Each row was made from one path, in order. Every step used is in the known rows, and no mark comes twice. Write each row's path.
(in the rows, 128 means zero)
Known rows:
Q, X, J: [123 124 154 156 144 124  95 123  76 152 122 148 146 125 100 144 137 122
 125 127 148 130 132 113  97  95 115 159 151 111 122 125 137 136 134 140
 102 132 144 144 133 151 124]
V, J, X, C, U, B, Z: [138  85 105  77 137  91 141 144 164 123  74  87  92 164  80  91 113 145
 149 139 133 102  98 118 128 133 121  83  80 158 108 130 123  74 141  85
 171 127 133 158  67 102 118]
R, Q, U: [110 176 138 149 145 222 122 113 121  98 194 147 118 132 146 100 114 125
 111 131 134  73 154 123 146 132 121 122 142 105 166  98 142 161 123 150
 102  88 127 132 188 120 158]
V, J, X, C, U, Q: [148  95 118 113 148  96 145 164 158 150  90 165  92 152 143 106  89 137
 116 145 133 163 132 133 164 160 119 114  84 144 128 132 113  75 111 129
 132 114 132 143 166 133 126]
N, Z, B, T, S: [166  93 126 118 129 101 137 119 163  93 142  98 135 123  61 148 149  88
 141 101 107 124 114 114 128 118 100 122 138 147 105 146 136 145 143 140
 170 114 127 139 187 129 161]
R, Q, U, C, X, J, V: [156 154 149 125 118 114 127 123 114 153 188 152  90 114 151  80  93 137
 145 117 134 200 155 122  95 139 124 144 198 106 166  98 150 148 117 158
  99 155 148  87  99 133  94]
Q, U, B, Z, N, F: [185 134 137 124  71 151 142 103 114  69 133  56  96 163 111  42 143 138
 148  91 109  28 122 159 125 117 142  56  80 126 120 111 120 200 136  83
 171 136 111 131 100 120 165]
C, X, Q, U, B: [102 161 125 118  78 109 110 137 120 148 143  70  87  85 130 172 114 148
 117 119 144 111  95 149 103 130 139 162  87 142 149 136 104 115 124 100
 111 142 123  91 126 127 114]
F, N, Z, B, T: [146  95 116 140 145 125 135 138 163 106 136  59 189 102 141 155 165 102
 134 118  94 125 118 115 118 137 114  80 133 148  97 136 135 160 136 114
 182 152 140 141 216 125 148]
V, J, X, Q, U, C: [ 99  76  90 106 159 164 131 147 141 173 174 137  77 106 172 150 126 158
 126 142 138 173 124 168 165 152 131  62 131 164 106 153  98 132  97 159
 103 159 134 114 154 138 106]
R, Q, X, C, U, B: [144 162 147 135  90 118 116 116 125 145 129  94 112 148  84  94  53 127
 151 146 139  89 136 107 126 119 133 179 110 108 154 104 156 116 140 138
 122 107 139  94 108 101 150]
Z, B, T: [120 133 123 105 133 129 125 118 153  76 134 149 149 123 132 143 162 112
 133 137 126 159 116  95 126 134 115 140 161 125 125 139 144 158 131 111
 166  98 121 132 140 128 120]
J, X: [ 93 107 124 143 174 149 132 134 119 143 136 149 134 145 150 124 164 130
 134 147 132 126 130 120 139 132 122 135 127 121 111 124 117 111 123 120
 134 137 125 165 165 132 124]
X, Q, R: [125 136 119 117 124 145 106 125 125 116 108 157 146 116 172 163 170 135
  90 126 119 151 127 146 120 115 135 112 174 155  98 152 136 132 124 135
  89 114 119 148 140 140 128]
U, Q, R: [144 141 140 140 140 135 140 133 125  54 123 199 144 143 171 151 150 120
  95 131 115 152 136 143 115 119 131 128 186 129 125 132 119 145 111 148
 111  99 120 141 143 154 146]
T, B: [119 177 128 150 139 150 124 114 112 109 146 182 145 135 129 129 160 106
 152 131 138 144 134 119 118 121 116 159 172  95 135 129 173 145 127 137
 126  80 122 136  74 140 135]
T, B, Z, N: [157 164 122 162 116 116 162 104  89  68 102 145 147 147 117 128 173 114
 170 104 115 105 134 145 121 123 139  85 123 108 103 104 163 168 122  98
 165 105 119 163  34 134 134]
X, Q, U, B, Z: [ 91 125 101 104 105 155 115 112 115 111 118  91 100 116 161 179 130 156
 129 115 130  70  92 154 110 120 146  63 102 143 124 117 143 146 123  97
 128 134 122 141 156 120 137]
V, J, X, C: [117  74 116 125 174 157 131 167 149 175  98 122 128 155 136  77 144 131
 127 157 140 140 132 125 164 154  93 116 115 159 108 141 140  78 131 135
 129 144 137 142  99 132 106]
Z, N: [136 137 132 167 120 146 145 124 114 132 125 136 167 143 132  64 165 110
 122 121 112 108 156 151 152 117 127 125 124 126 121 129 111 145 130 112
 141 126 111 129  76 137 135]
B, Z: [121 127 121 131 153 153 138 112 112  79  97 146 160 138 138 130 167 132
 131 123 122 102 126 116 132 118 134  92 112 119 128 111 131 136 137 110
 143 126 123 169 108 123 135]
F, N: [129 101 134 157 157 174 128 130 115 136 144 136 184 122 156 113 158 112
 109 130 126 102 143 126 131 130 118 113 140 126 128 122 121 150 132 141
 122 148 134 143 193 138 137]
Q, X, C, U, B, T, S: [137  93 158 109  72  61 131 119 159 121 131 108 108 138   7 170  67 104
 113 120 136  79 104 115 124 112 131 182 111 114 127 149 126 136 144 158
 149 126 128  94 120 115 128]
Q, X, C, U, B: [124 142 139 132  98  94 115 119 145 154 102  88 138 147  63 104  70 125
 143 142 138  88 121 110 122 114 132 191 117 120 142 132 132 102 155 124
 133 113 132  81  57 116 127]
R, Q, X: [125 164 148 174 145 148 116 108  77 122 180 154 132 137 120 125 119 132
 141 144 146  84 152 106 145 111 123 146 143  97 149  88 133 156 128 158
 101 113 145 131 163 132 150]
C, U, B: [136 163 125 114 104 122 116 111 153 117 139 130 130 130  88  81 120 114
 128 130 130 104 121 118 102  99 130 171 137 121 153 143 112 118 145 101
 145  83 110 113  92 110 140]
U, B, Z: [125 131 117 119 125 137 131 117 118  89 105 121 147 142 127 116 164 129
 147 125 122  89 108 125 101 109 125 113 122 133 123 117 139 136 137 105
 156 126 122 155  87 119 135]
X, C: [105 119 127 131 142 178 130 141 137 161  80 131 173 149 151  81 134 115
 123 145 122 138 145 120 146 148 114 149 127 128 130 135 163 108 141 144
 117 139 118 122  92 126 123]
R, Q: [130 157 136 146 143 191 127 118 101 119 171 171 140 135 158  97 139 117
 129 141 130 112 156 119 137 125 114 132 144 110 152 104 148 138 123 147
 114 106 125 152 156 120 150]
F, N, Z, B: [167 107 113 150 162 123 127 130 144 143 128  46 185 119 134  89 157 107
 162 117 108 105 137 117 119 129 105  95 138 151 101 120 129 140 151 113
 157 138 143 130 206 134 162]
B, T: [ 95 118 133 135 140 156 130 132 138  92 144 165 158 119 147 163 159 115
  86 139 119 143 126 118 139 129 121 137 143 121 131 148 134 148 120 141
 149 119 113 152 120 123 120]
R, Q, U, C, X, J: [151 168 153 114 113 165 127 129  91 117 180 119  98  92 123 134  91 134
 126 116 131 209 148 127  93 135 136 152 143  92 154 108 139 145 103 168
  92 160 136 108 118 124 114]
R, Q, U, C, X: [136 183 143 127 118 174 150 122 114 103 200 117 106 107 135 132  94 137
 135 127 127 172 153 127 141 148 144 153 129 100 170 103 110 151 109 168
 105 145 129  84 107 119 124]
R, Q, X, C, U, B, Z: [146 154 132 123  94  95 129 103 112  96  94  92 110 155  82 122  60 147
 166 136 133  70 125 103 126 117 149 122  75 103 141  79 157 126 143 115
 140 119 143 131 113  96 144]
J, V: [124 125 123 151 161 118 126 114 145 166 135 185 163 149 163  56 164 121
 131 135 129 109 148 117 141 119 102 136 197 128 148 128 137 133 148 121
 131 102 131 115 100 141 117]
V, J, X: [127  94 119 132 190 152 128 146 129 149 149 147 111 137 121  85 165 132
 124 148 145 120 127 125 156 128  94 119 141 156 112 137 104 102 125 124
 134 120 134 158 117 142 120]
U, C, X: [143 153 133 125 123 118 150 134 124 131 136 138 148 108 126 130 137 126
 142 131 121 217 143 129 137 138 138 181 141 117 144 134  99 117 124 154
 127 168 122  98  37 129  95]

Write each row's path:
[ 83  90 123 129 167 156 138 153 134 169  78 116 151 163 165 100 136 128
 133 152 125 141 134 122 149 156 117 135 101 132 103 128 160  83 132 133
 131 162 124 148 146 123 110]	J, X, C
[156 135 151 131 134  49 112 132 108 179 115 158 131 118 131  85 151 122
 137 116 136 181 130 102  90 118 101 172 165 122 146 126 140 103 143 101
 122 139 139 125  84 148  93]	C, X, J, V
[166 120 138 122 127  59 132 131 118 183 120 177 134 120 152  83 144 125
 156 122 125 252 141 123  95 128 113 171 190 122 142 138 134 109 131 139
 121 170 138  96  31 146  70]	U, C, X, J, V
[155 128 153 174 153  86  98 106  74 169 167 193 126 140 138  78 123 129
 151 134 151 119 154 105 105 100  97 138 196 103 143  89 170 149 135 142
  98 114 164 138 160 148 126]	R, Q, X, J, V
[138 156 140 113 108  81 118 140 124 120  90 125 128  99 138 206 159 141
  97 118 128 175 113 133 112 127 140 154 137 151 120 147 109 106 124 118
  93 142 119 131 101 138 109]	C, X, Q, R
[183  58 130 135 136 106 144 127 155 108 150  77 161 109  79 160 153  85
 126  97 104 107 117 116 119 128 106  85 130 144  94 136 128 177 141 147
 168 156 141 139 246 136 160]	F, N, Z, B, T, S
[146  95 122 179 159 154 126 140 131 157 127  73 198 111 137 114 154 107
 123 118 102  90 138 143 129 120 113  98 114 142 110 127 119 135 142 138
 133 157 139 147 196 129 160]	F, N, Z
[159 109 140  98 120 114 136 112 143  77 161 160 120 128  83 156 153  88
 129 114 127 126 116  99 127 127 107 146 154 129 115 138 125 172 135 148
 158 100 122 132 187 136 133]	Z, B, T, S
[144 143 128  98  99  95 135 134 130 122 105 137 129  93 163 209 148 143
 118 122 115 241 123 151 114 136 156 150 156 151 104 156 108 123 109 155
  97 172 122 107  39 135  91]	U, C, X, Q, R
[ 94 113 123 104 150 132 135 143 162 161  76 118 132 164 125  97 102 130
 132 145 122 136 137 112 143 150 137 140  84 123 119 131 132  76 134 109
 140 130 122 138 139 108 122]	J, X, C, U
[155 145 141 111 110 111 142 137 168  82  57 170 140 158 139 145  88 121
  88 128 111 173 144 131 124 137 145 143 145 129 133 144 135 112 124 140
 112  86 120 122 121 132 142]	X, C, U, Q, R
[132 161 146 143 120 128 119 116 121 139 120 126 128 146  92 111  57 131
 140 143 135 103 160  99 156 133 138 159 100  98 155 100 142 115 138 147
 109 100 142 103 135 109 145]	R, Q, X, C, U
[118  79  97 120 164 133 115 156 117 186 130 153  91 116 169 133 169 148
 123 148 145 150 114 146 162 138 107  85 104 164 101 145 116  89 113 121
 109 136 136 174 174 140 113]	V, J, X, Q
[159 130 119 113  77  92 160 122 145 115  48  76 144 162  91  64 107 121
 151 110 102  82 129 144 124 124 152 101  67 137 113 117 139 114 143  74
 179 133 109 124  28 100 129]	X, C, U, B, Z, N
[150 149 159 160 136 144  98 116  54 141 163 161 125 126 118 120 117 128
 138 137 149 127 145 105 100  99 113 151 141  97 131  96 164 142 124 155
  91 116 152 157 180 143 145]	R, Q, X, J
[161 163 144 118 118 105 134 120 148  46 111 204 128 144 127 150 112 122
  85 118 115 149 141 128 112 110 150 140 170 123 139 139  96 139 117 132
 116  60 119 139 144 134 150]	C, U, Q, R
[ 95 104 114 113 155 126 119 138 126 131 100 143 118 126 178 183 169 149
 110 134 128 149 113 143 118 125 142  98 141 158  74 142 126 113 109 126
 103 145 125 170 184 136 120]	J, X, Q, R
[152 143 105 134 157 125 119 123 155 123 111  76 164 134 116  83 155 106
 176 123 110 126 132 113 126 119 107 126 144 147 116 132 136 117 151 103
 147 104 132 128 133 130 156]	N, Z, B
[ 94 159 129 128 105 124 108 134 117 147 138 101 105  81 145 194 119 146
 105 115 142 136 120 137 139 145 144 144  82 129 152 129  96 118 120 115
  96 138 124 103 156 132 117]	C, X, Q, U
[138 103 118  96 160 127 128 154 173 166  93 130 106 153  98  83 105 131
 120 149 138 131 139 115 163 147 113 124 113 145 121 145 119  68 138 119
 137 107 130 133 108 118 114]	V, J, X, C, U
[ 88 143 130 106  68 102 114 145 138 113 159  79  87  69 136 228 119 144
  86 120 135 134  76 153 109 139 141 150  93 136 144 148 119 133 111 105
 138 148 117  97 131 118 104]	C, X, Q, U, B, T
[ 99  88 128 106  74 140 117 121 139 118 185 126  84  98 103 206 122 116
  84 103 136  81  84 163 115 122 128 116 125 143 125 154 138 173 115 152
 123 123 113 120 216 126 135]	X, Q, U, B, T, S
[153 126 134 144  76  50 152 112 122 116  54  50 139 158  52  98  89 136
 164 113 115  46 124 132 127 114 161 110  67 127 112 111 123 129 149  83
 167 143 130 114  19 111 132]	Q, X, C, U, B, Z, N
[ 86 118  97 117 116 199 128 124 131 151 148 139 120 104 185 164 120 143
 120 130 123 171 138 165 152 143 153  94 151 133 132 148 124 156 105 170
  91 149 119  92 145 132 117]	X, Q, U, C
[123 136 143 138 121 110 117 120 143 150  92 113 150 145  73 131  74 126
 135 139 134 102 148  99 153 123 142 170 101 107 144 123 127 109 152 137
 115 114 134  92  88 121 131]	Q, X, C, U
[108 103 109  85 125  95 149 138 152 116  51  82 110 166 114 113 103 144
 155 134 120 104  97 116 113 139 146 104  61 127 104 115 144  77 138  79
 171 147 123 157 119  96 121]	J, X, C, U, B, Z
[117 145 127 125 110  94 120 144  98 167 109 125 121  88 153 179 151 142
 125 129 136 176 116 129 138 141 133 159  80 131 138 134 108  83 122 116
 104 154 124 132 133 132 112]	C, X, Q
[147 134 118 148 102 119 159 112 103  93 101  96 145 151 121  76 173 122
 156 112 110  75 118 159 113 108 139  86 101 139 109 113 133 151 133  85
 177 139 115 159  37 124 135]	U, B, Z, N
[102 130 121 124 136 213 138 117 147 116 177 144 143 133 140 119 118 128
 123 131 123 147 146 143 144 133 142 125 178 116 143 137 114 165 121 170
 113 125 120  78 100 130 123]	Q, U, C
[138 131 141 122 126  87 126 126 137 165 154 141 117 114 139  94 111 131
 138 114 132 203 141 128  94 132 125 155 199 120 156 133 119 138 129 143
 112 157 140  66  53 142  77]	Q, U, C, X, J, V
[ 93  89  98 110 138 145 103 148 140 167 169  92  56 110 145 121 137 154
 117 140 158  84  88 166 133 131 107  85 126 177 113 147 112 113 117 107
 118 123 134 128 183 134 121]	V, J, X, Q, U, B
[ 53 101 105 129 154 170 115 138 117 154 149 112  89 115 186 172 130 154
 118 134 138 100 117 147 149 146 142  91 101 138 108 125 124 120 106 117
 102 142 128 144 232 131 125]	J, X, Q, U
[ 78 130 113 127 120 189 103 121 120 154 144 134 114 106 169 157 128 140
 105 124 140 103 132 149 150 134 139 100 121 141 140 136 129 135 122 132
  93 120 119 120 183 136 136]	X, Q, U
[150 155 133 130 118 118 135 126 133  90 127 207 125 134 139 144 101 122
 112 128 125 153 143 124 138 124 143 143 110 101 163 123  93 119 117 121
 127  89 120 139 176 132 153]	C, U, Q
[144 158 145 163 119  74 128 113 111  94 138 186 118 137  99 178  83 131
 123 129 140 115 136 112 146 109 148 159 113  98 162 115  77 126 120 134
 119  91 139 122 173 145 154]	C, U, Q, X
[ 39  85 108 107 117 138 114 145 139 136 170  96  76 100 175 211 131 153
  94 137 135 113  77 162 121 143 135  95 109 141 105 149 141 133  99 117
 148 151 119 148 225 117 113]	J, X, Q, U, B, T
[120 155 137 128 121 151 141 128 138 114 163 109 122 107 120 152 111 134
 124 121 123 167 138 132 139 144 149 169 146 114 157 131  88 138 123 156
 115 153 123  67  57 131 104]	Q, U, C, X
